What can hang from each mark:
K859: K158
K318: K260 K810
K545: K158 K459
K260: K318 K515
K810: K318 K515
K515: K158 K260 K810 K856 K941
K459: K545
K856: K515
K158: K515 K545 K859

Known rows, with every way that one mark hangs from another:
K810{K318 K515}: [ -7  -2  -6  11  17 -17 -10   1   1 -15  26 -22  19  21   0 -30  -3 -60
   6  -4  22   2 -12  -7 -14  -5 -20 -13]
K859{K158{K515{K260 K856 K941}}}: [-13  -9  31   9  -1 -14  14  -8  -9 -13   8   9  11  20   2 -17  -7 -27
  -4  -7  46   5   6 -10  -5  -2  18   3]
K856{K515{K810}}: [ -3 -22 -13  17  20   9   3  -5   2  -9  -1 -14  10  14  -4 -12   5   3
   7  13  32  14  -4  -6  -9  -8  10   4]
K459{K545{K158{K515{K810} K859}}}: [ -6 -36 -10  13  19 -14  -5   5 -10  30  16 -10   4  20  35 -19 -16 -36
  11 -10  79 -11   8 -24 -16  -4  16   4]
K459{K545{K158{K515{K260} K859}}}: [ -5  -7   8  -5   7 -16   5   4 -11  19  19 -12   1   6  34 -24 -27 -47
   7 -28  66 -15   5 -26  -1  -6   9   6]
K459{K545{K158{K515{K810}}}}: [-13 -32 -20   6   7 -13 -10  14  -7  31  12   0  -1  14  18   3  -7 -29
   9  -5  47  -7  14 -13  -7 -13  22   5]
K318{K260{K515} K810}: [  6 -23  -9  -8  31  16   8  -3   3 -19  12 -24  23  15  34  -3   4  27
  14  -7  13  17 -15   2 -14  -3  15  -3]
K158{K545 K859}: [  1 -16   8  -8  16   2  10 -12  -7   8   5  -7  10   2  14 -29  -9  -8
   3  -8  31 -11   1 -21  -3  13   1  10]
K260{K515{K856 K941}}: [  2 -11  28  18  17 -11   5 -22  -1  -9  -6   7   3  31   0 -25   6  10
 -12   2  43  15   1   1  -1 -10  21   9]
K158{K515{K260} K545{K459}}: [-17  -2   1  -6  21   0  23  -8 -11   5  11  -7  -9  -3  -4 -45 -13 -28
   9 -19  17  -4  14 -30  -4  -8  18   0]
K545{K158}: [  3   0   6   3   3 -13  -9   5  -4   9   9   8 -14  -5  15  15  -5 -16
   3  -2   0  -6   6   3   5  -7   6   6]
K158{K515{K260 K810 K856} K859}: [-11 -32   5  16  16   7  13  -4 -10  -3   8 -14  17  24   0 -29  -6 -32
 -11  -9  73   6   1 -26 -19  14   4  -9]
K810{K515{K856}}: [-11 -13   7  10  -4  -1  -5  -5   0  -5  15  -6  11  20 -12 -18  11 -36
  -1   3  26  -1   4 -12   0   0  -3  -4]
K260{K318}: [ -5  -2  -2  12  11  -8  -8 -23  -4   1   7 -13  -2   9  15 -10  -5  27
  -3   3   8   7  -5   8  -5  -4   6  -1]
K545{K158{K515{K856}} K459}: [ -5  -5   9  24  18 -13  -9 -15 -10   2  22   2 -28  12  -7 -26  -7 -40
   7  -6  22  -7  24 -21  -4 -13  30  -3]
K515{K260 K810{K318} K856}: [-17 -23  -7   4  15 -12 -14  12  -5 -19  -4  -4  17  14 -22   1   2 -64
 -18  -5  24  13   6  -9  -5   1 -10  -9]
K318{K260 K810}: [  3 -22 -14 -12  19  21   2   9   3 -22   2 -13  26   5  26  15   2  -3
  14  -6  -7   9  -7  -1 -11   0   4  -4]
K856{K515{K260 K810 K941}}: [ -6 -19   9  20  27   0  16  -1  -1 -17 -20  -1  17  18   7 -14  -3 -20
   2   5  48  26  -7  -5  -7 -18   9  10]
K515{K260 K941}: [ -2   4  21   1   8 -10  12   6  -2  -7 -21  13   8   4  12  -4  -7 -23
  -6  -8  16  13  -3   1   2  -9  -1   5]
K856{K515}: [  2   1  -1   9  11   5   6 -16   3 -19   9 -17   5   7  -9 -17   0   6
   9   5  20   7  -6  -6   0 -10   9   5]
K856{K515{K158}}: [ -4  -5   7  16  16  -4   0 -16   2 -17  -1  -4   1   4  -3 -22  -5  -6
  12   6  18   5  -3  -1  -5  -9  17  13]
K318{K260}: [  4  -2   0 -20   9   4  -1  13   1 -15  -6  -7  20  -6  26  21  -3  -8
   8 -13  -9   2  -5  -2   0   6  -1  -1]
K318{K810{K515{K260}}}: [-13 -18  -9   6   8  13  12   5   0  -6  18 -17  17  15  10 -24   4 -32
   8  -2  24  12 -10  -7 -11  -8  -9  -8]
K859{K158{K515}}: [ -6  -4   2   5  -2  -6   9  -8  -5   1  30  -8   1  10  12 -14  -7   8
  13  -1  23  -7  -1  -4 -13   5  14  -2]
K158{K515 K545{K459} K859}: [ -3 -12   6   9  38   3  20 -25 -12   7  19 -17  -6  10  11 -68 -18 -22
  17 -14  47 -11   9 -38 -18   4  18  -1]
K515{K158 K260{K318} K810 K856}: [-28 -35   5  19  14 -17 -16 -11  -9   2 -19   9   2  10   5  -3  -4 -15
 -15   4  27  16   9   5  -7   0  14   4]
K459{K545{K158{K859}}}: [  2 -13   6  -3   6 -19 -13   4  -7  22   5  -1  -4   2  39  -9 -18 -34
   7 -13  45 -17  10 -16   6  -5   5  13]
K515{K158{K545} K810{K318} K856}: [-23 -47  -6   5  27 -20 -21   1  -7  -2  -7  12  15  14 -20 -13   2 -65
  -8   0  20   1  16 -14 -12   6  11   9]
K515{K158{K859}}: [  2 -12  18  10  17 -10  -2  -9  -3   2  -6   4   1   1  24 -26 -15 -19
   6  -4  28  -5  -3  -6 -13  12   2   7]
K459{K545}: [ -9  -7  -8 -13  -7  -4  -8   6  -1  13  -7  -1   6   1   5  -1  -3 -11
   3  -7  15  -8  11  -9  10  -9   4   8]

Rows:
[ -2 -35   5  36  48  -5   1 -46  -5  -1  18 -25   1  30  46 -62 -14  45
  10   5  58  17 -19   7 -33   0  24   4] : K260{K318{K810} K515{K158{K859}}}
[ -8 -20  18   6  38 -11   3 -18 -11  11 -10   8 -13  -5  23 -55 -20 -34
  16  -9  25 -11  17 -25  -9   6  15  14] : K515{K158{K545{K459} K859}}
[-20 -22  14   3  19 -11  -9 -14  -9   6 -14  22 -16  -4 -14 -32  -3 -40
   4  -3   2  -8  33 -21   4  -3  27  15] : K515{K158{K545{K459}} K856}
[ -9 -35   6  28  20  -1   7  -8  -4  -3  -5   9  14  38 -11 -18   7 -22
  -7   6  57  15   6 -11 -22  -5  22  -2] : K158{K515{K810 K856 K941}}
[-17  -1   5  10   8 -12   3 -13  -5   0  16 -23  10  13  24 -24  -8 -11
  -1  -4  27   9 -12   0  -5  -7  -9  -8] : K810{K515{K260{K318}}}
[-18  -5   6   5   8 -17  -9   3  -3 -25  19 -18  24  20 -16 -26   0 -85
  -9 -12  29   6  -4 -14  -2  -4 -20 -13] : K810{K318 K515{K260 K856}}
[-21  -9  13  -8  21 -13   5   0 -10   9 -19  18 -16 -19   7 -32 -15 -42
   8 -14  -6  -4  20 -17   5  -5  15  15] : K515{K158{K545{K459}} K260}
[-18 -41  12  19  45 -17   0  -3  -9  18 -37  33  -8   8  19 -32  -8 -40
  12   5  23   9  22 -11 -15 -10  28  19] : K515{K158{K545{K459}} K810 K941}
[-13 -20  24  29  30 -34 -18 -11   0 -24   1   9  22  36  -3 -40  -4 -93
   0   0  43   9  -1  -5 -18 -10   0   0] : K810{K318 K515{K158 K856 K941}}
[-10 -17  -7   9  15   9  11   4  -1 -12  -5 -13  11   6  -1 -10   0 -12
   3   3  34  18  -5  -7  -3  -8   3   4] : K856{K515{K260 K810}}
[ -7 -21  -5  25  34  12  18 -34  -8 -10  32 -39  13  28  28 -54 -18  13
   7  -9  65  13 -19 -12 -32   0   9 -13] : K158{K515{K260{K318{K810}}} K859}
[  2 -11  11 -13  13   0  -2  -4   0 -22   3 -14  19  13  16   5   6  10
  -2 -12  16   9  -2  -4   3   4  14   0] : K318{K260{K515{K856}}}
[-11 -28   5  23  33  -3   1 -26  -7  -7   2 -15   7  12  39 -41 -20  -1
   5  -3  40  13 -13   1 -23   2   7   1] : K515{K158{K859} K260{K318{K810}}}
[ -8 -12   1  -7  23 -13 -18   7   1 -37  19 -25  41  23   8  -5   0 -82
   4 -14  19   3  -6 -14  -8   2 -15 -13] : K810{K318{K260} K515{K856}}
[-18  -9  19   0  -5 -12  -6   2  -4  -8 -16  18   0  -4 -13   0  -3 -38
 -13  -8   8   2  12  -4   6   2   7   7] : K515{K158 K260 K856}
[  8  -2  18  18  30 -16  -8  -7 -11   9   7   0 -28  -2  37 -31 -21 -37
  14  -7  24  -8  12 -16  -4  -4   8   2] : K545{K158{K859} K459}
[-18 -36  -5  20  24 -21 -27   4  -3 -13  -8  10  12  18 -18  -6   1 -64
  -9   4  21   8  10  -3 -17   3   3  -2] : K515{K158 K810{K318} K856}
[ -6 -20  26   6  33 -22  13 -20  -4  11 -13  18   3  15  20 -35  -6   6
   2  -2  34   8   0   0  -6  -9  30  24] : K260{K515{K158{K545} K941}}
[ 11  -5  30  36  48 -20   8 -19 -11   4  11   2 -20  22  42 -57 -26 -45
  19 -10  60   0   5 -21 -22 -13  23   2] : K545{K158{K515{K941} K859} K459}
[-14 -41   5   9  20  -9  18  -4 -10  16   7  10  15  24  20 -18  -4  -7
  11   4  52   2   6 -13 -21   1  26  12] : K859{K158{K515{K810 K941} K545}}
[-15 -16   2   5  19   2   8 -22 -10   1  16  -4 -10  13 -25 -47  -1 -25
   4  -8  24  -8  25 -34  -5  -5  30   0] : K158{K515{K856} K545{K459}}
[-19 -20 -13  19  19  -4   8 -12  -9   6  13 -20   7  19  16 -19  -9   9
  -4  -4  42  16  -8  -2 -22  -1  10 -10] : K158{K515{K260{K318} K810}}
[-13  -7  22  15  20 -26  -4  -2  -2 -29   5  -5  27  32  -7 -34  -4 -95
 -10 -10  46  14  -5 -12  -7 -13 -14  -5] : K810{K318 K515{K260 K856 K941}}
[  1 -14   2   5  10 -15  -3  -5  -9  21  25 -12  -1  14  34 -26 -22 -35
  12 -17  65 -18   6 -24  -7  -5  15   6] : K459{K545{K158{K515 K859}}}
[-13 -28  29   5  12 -18  -2 -14  -6   1 -23  33   7  12  -9 -16   0 -35
  -6  -1  22   0  17  -9   1  -4  26  23] : K515{K158{K545} K856 K941}
[ -4 -36  10   9  27  12   2  -1   3 -31   3  -8  43  37  24 -10  10 -46
  12   0  36  18  -6  -9 -16  -9   8  -4] : K318{K260 K810{K515{K856 K941}}}
[-15 -15   8   0  23 -11  -2  -9  -8  13 -14  17 -19 -11   4 -32 -10 -29
  13  -5  -6  -7  22 -14  -1  -5  22  14] : K515{K158{K545{K459}}}
[-19 -25   1   5   9 -11  -1  17  -4   9 -24  17   2  -5  11   5  -5 -31
  -4  -2  14  10   3   3  -8   3   2   5] : K515{K158 K260 K810}
[-14 -14  23  -2  35 -13  10  -8 -13   8 -16   8 -11 -13  24 -53 -25 -47
  10 -18  26  -7  14 -27  -3   5   8  14] : K515{K158{K545{K459} K859} K260}
[-19 -23   6  -1  10 -13   3  -4  -3  14   8   6  10   5   9 -29  -2 -39
  11  -2  18  -8   3 -11  -7   1   5  11] : K810{K515{K158{K545}}}
[ -8 -30  -7  18  29 -14 -15  -8  -3 -13  12 -15  12  32 -13 -19   8 -20
 -13   3  40  17  -1  -4 -14  -1   6  -7] : K260{K515{K810{K318} K856}}
[-18  -4  -4   2   5 -26  -6 -12 -11  20  23 -16  -5   7  30 -12 -22 -15
   2 -20  43  -5   5  -8   2 -22  21   5] : K459{K545{K158{K515{K260{K318}}}}}
[-13 -38  13  25  13 -10   5  -6  -8  -2   4  12  13  35   5 -13   3 -16
   0  10  58   8   9  -8 -20   1  25   3] : K859{K158{K515{K810 K856 K941}}}
[  2 -11  21  29  31 -11  -5 -21 -14   0  25  -7 -24  17  12 -48 -16 -46
   9 -11  54 -10  17 -30 -13  -3  23  -4] : K545{K158{K515{K856} K859} K459}
[-13  -1  -3 -10  -6 -17   1  12  -8  20  18  -3  -4   0  16  -4 -17 -40
   4 -24  35 -11  10 -16   7 -18  15   7] : K459{K545{K158{K515{K260}}}}
[-22 -13  18  11   4 -20 -13 -20  -8  -7 -10   5  -2   4   2 -11  -8 -11
 -15  -5  14   8   7   4   1  -2  13   6] : K515{K158 K260{K318} K856}
[ -8 -20  22   1  19 -17   6  -9  -4   8 -23  30   6   4  11 -18  -8 -24
   3  -2  15   0   8  -4  -4  -6  19  23] : K515{K158{K545} K941}
[-10 -37  -5  16  46   7  16 -14 -13  16  11 -14  -2  18  16 -61 -13 -23
  16  -6  60  -4  11 -37 -27   7  18  -2] : K158{K515{K810} K545{K459} K859}
[ -5 -14  11  23  35 -26 -12  -9  -2 -12  19 -18  20  22  24 -56 -18 -80
  13  -7  51  -3 -16 -11 -27   7 -18  -6] : K810{K318 K515{K158{K859}}}
